Each row was made from one path, in order. Every step used is in the known rows, and no mark comes twice. Write each row's path.
(in the rows, 128 means zero)
Known rows
karud -> mago -> sozi -> fimuvo -> zusi -> ruleger: [198 139  90 167 157 213 137 114 135 149 103 205 141 140 127 152   4 172
 136 145 113 134 136 136 134  81 139 111  87 172]
ruleger -> zusi: [141 141 110 152 163  89 118 131 133 140 114 126 152 100 131 174 170 145
 135  99 122 134 120 149 142 121 166 152 125 154]
mago -> sozi -> fimuvo -> konom: [170 144 102 149 118 190 127 109 121 138 106 216 171 114 137 174  65 152
 145  23 129 122 135 131 146 105 126 175 139 138]
konom -> mago -> sozi -> fimuvo -> karud: [148 143 124 183 125 192 134 110 141 144  99 208 138 108  99 135  89 151
 141  97 130 132 156 114 151 110 123 165 116 142]
karud -> mago -> konom -> fimuvo -> zusi -> ruleger: [191 146  54 175 180 190 142 112 118 148 114 130 174 196 183 151  34 185
 138 241 127 129 151 170 124 126 136  93 134 170]
karud -> mago -> sozi -> fimuvo -> pokar: [207 143 109 147  44 160 127 116 124 135 121 203 188 108 118 142  51 159
 121  71  99 132 128  80 173  84 120 170  93 140]
zusi -> ruleger: [155 140  87 133 168 180 129 114 138 153 117 133 131 145 129 131  94 130
 137 143 118 112 141 168 118 110 146  98 110 158]
karud -> fimuvo: [148 150 105 148 121 128 113 118 127 145 125 140 163 128 134 140 127 149
 145 120  90 129 122 118 156  91 139 161 110 141]
mago -> sozi -> fimuvo: [172 144 116 146 137 187 121 130 125 142 111 210 163 110 127 135  90 151
 135  50 140 124 139 119 160 110 135 166 109 127]
sozi -> mago -> konom: [123 146  87 129 127 173 134 126 120 138  72 145 166 145 147 137 131 135
 133 145 140 135 128 159 141 145 143 146 148 161]
konom -> mago -> karud -> fimuvo -> zusi -> ruleger: [160 152  86 198 111 169 135 110 149 154 110 129 129 164  96 145  54 168
 156 188 108 138 150 143 116 122 141 101 110 169]
konom -> fimuvo -> karud -> mago: [150 148 112 163 179 151 132 101 130 146 123 130 156 126 186 140 120 160
 136 178 105 122 135 115 153  99 125 162 112 142]
karud -> fimuvo -> sozi: [166 142 131 142 132 123 117 104 127 140 132 136 154 108 143 140  99 154
 146 181  87 123 135 105 155  95 137 168 102 175]
konom -> fimuvo -> zusi: [151 145 122 179 154 160 124 100 116 140 111 122 180 137 180 148  70 168
 136 186 133 124 135 146 157 125 142 152 119 138]
karud -> mago -> sozi -> fimuvo -> zusi: [195 137 107 168 130 187 129 122 128 137 112 203 159 114 126 151  23 173
 130 124 117 140 126 114 164  90 138 158  99 158]
sozi -> mago -> karud -> fimuvo: [122 156 108 154 114 159 125 124 129 147  77 135 131 133 144 133 161 149
 148 102 110 142 125 111 145 121 134 168 113 144]
fimuvo -> zusi -> ruleger: [140 139  95 152 148 189 131  96 137 151 111 127 134 143 132 145  40 148
 145 208 124 122 134 177 119 108 156  94 107 179]
konom -> mago -> karud -> fimuvo -> sozi: [188 143 130 179 104 125 126 117 143 140 122 139 135 116 102 135 111 158
 144 169 101 131 151  98 148 136 133 162 121 183]
mago -> sozi -> fimuvo -> karud: [135 150 131 156 140 194 125 104 130 147 111 197 129  99 135 135  89 152
 156  97 147 121 145 114 145  99 126 174 106 126]
mago -> konom: [155 153  84 126 126 149 127 128 119 138 121 142 160 135 139 138 120 142
 139 147 150 120 139 162 138 146 149 143 154 145]
karud -> fimuvo -> konom: [141 151  86 147  96 134 120  97 123 141 123 147 180 140 148 181 107 150
 155  94  77 125 121 134 147  87 139 169 140 144]
konom -> mago -> sozi -> fimuvo: [187 135 107 174 118 183 130 134 139 136 104 215 170 117  84 130  87 148
 120  48 126 135 151 117 165 121 130 159 113 143]
konom -> mago -> sozi: [178 130 120 163 128 134 133 137 142 134 118 147 145 103  89 132 109 135
 113  62 124 127 159 128 161 126 136 140 123 155]
karud -> fimuvo -> pokar: [155 154 116 146  26 112 114  98 123 140 133 126 195 125 126 145  97 149
 143 126  71 122 124  93 161  84 132 163  99 130]
sozi -> fimuvo: [152 146 103 138 120 192 119 114 129 145 104 203 166 130 128 132 101 142
 137 115 128 126 123 134 156 112 144 165 116 142]
konom -> mago: [163 132 100 157 113 142 130 125 145 137 113 143 156 125  90 131 127 130
 115 128 108 131 143 140 154 129 146 140 127 167]

Write each row's path
[139 139 103 138 123 152 129 117 113 138  82 145 172 134 159 147 101 162
 149 204 101 137 136 122 148 123 131 166 132 187] => karud -> fimuvo -> sozi -> mago -> konom
[134 124 138 129 144 167 133 103 133 136  72 136 141 104 144 138 110 133
 124 189 110 128 135 133 149 121 141 165 110 210] => fimuvo -> sozi -> mago
[147 148  99 145 130 193 131  97 138 149 106 203 140 127 136 139  95 154
 144 166  99 133 117 113 148  85 134 169 107 156] => sozi -> fimuvo -> karud -> mago
[172 152 135 148 121 123 121 113 127 146 129 132 128 107 146 143 112 161
 160 172 117 121 141 100 142 126 135 168 113 168] => mago -> karud -> fimuvo -> sozi
[130 161 104 161 170 158 131 101 108 147 115 124 162 154 202 138 120 164
 158 193 163 113 156 148 132 144 127 156 155 116] => mago -> konom -> fimuvo -> karud
[181 135 140 152 177 148 124 100 117 139 124 128 167 120 183 136  98 159
 131 187 121 113 152 120 160 130 135 166 114 164] => konom -> fimuvo -> sozi
[134 149  91 156 160 187 133 123 107 138  73 134 193 164 194 135 136 157
 131 139 142 132 142 156 153 153 130 157 151 140] => sozi -> mago -> konom -> fimuvo
[150 159  93 171 128 176 126 100 135 158 116 122 124 157 138 149  55 168
 172 188 121 128 133 141 115 112 149 107 100 151] => mago -> karud -> fimuvo -> zusi -> ruleger
[127 146 119 137 125 174 133 123 134 147  71 134 113 124 140 132 155 133
 135 115 146 137 128 138 133 150 139 156 127 158] => sozi -> mago -> karud
[167 146  85 171  79 155 141 105 143 140 106 145 142 132 110 169 108 136
 138  95 130 128 147 149 130 158 135 153 173 168] => fimuvo -> konom -> mago -> karud
[195 130 117 141 148 135 132 143 133 137 126 151 136 100 128 137 104 143
 118  69 108 129 138 116 160  96 136 148 113 158] => karud -> mago -> sozi
[144 135 140 136 133 171 137 110 130 141  67 133 105 103 154 137 118 139
 138 178 139 129 139 128 134 152 141 164 119 196] => fimuvo -> sozi -> mago -> karud
[160 140 129 145 153 131 137 118 137 144 122 141 114  88 141 139 107 146
 134 115 113 125 148 110 143  87 136 154 110 152] => fimuvo -> karud -> mago -> sozi
[139 129 112 120 136 170 138 113 119 135  70 143 154 127 157 141  98 144
 132 210 135 130 141 146 137 149 138 152 143 201] => fimuvo -> sozi -> mago -> konom
[141 141 111 141 136 146 135 100 143 146 122 136 121 110 142 139 114 142
 134 180  97 126 128 126 141  90 140 151 116 170] => fimuvo -> karud -> mago
[130 132 130 147 129 148 124 105 129 139  81 140 157 111 148 141 112 151
 141 174  73 138 124 104 163  93 133 174  94 197] => karud -> fimuvo -> sozi -> mago
[117 153  93 174 126 210 133 101 133 157  65 124 117 165 148 146  68 164
 167 181 109 139 129 147 115 111 140 111  92 170] => sozi -> mago -> karud -> fimuvo -> zusi -> ruleger
[178 130 101 166 106 147 139 116 136 131 109 158 160 114 105 177  82 135
 121  35 112 127 157 142 150 121 126 152 156 163] => fimuvo -> konom -> mago -> sozi
[168 156  88 154 167 158 126 123 107 139 116 134 195 164 185 137 128 161
 138 143 158 121 150 154 147 155 135 151 149 121] => mago -> konom -> fimuvo
[204 140 110 145 139 182 130 138 134 140 114 214 157 113 121 135  80 155
 125  57 112 131 132 102 167  93 127 160 105 149] => karud -> mago -> sozi -> fimuvo
[154 164 113 157 111 127 117 123 132 149 122 137 131 121 132 137 142 152
 159 107 122 125 129 114 141 122 137 164 117 126] => mago -> karud -> fimuvo
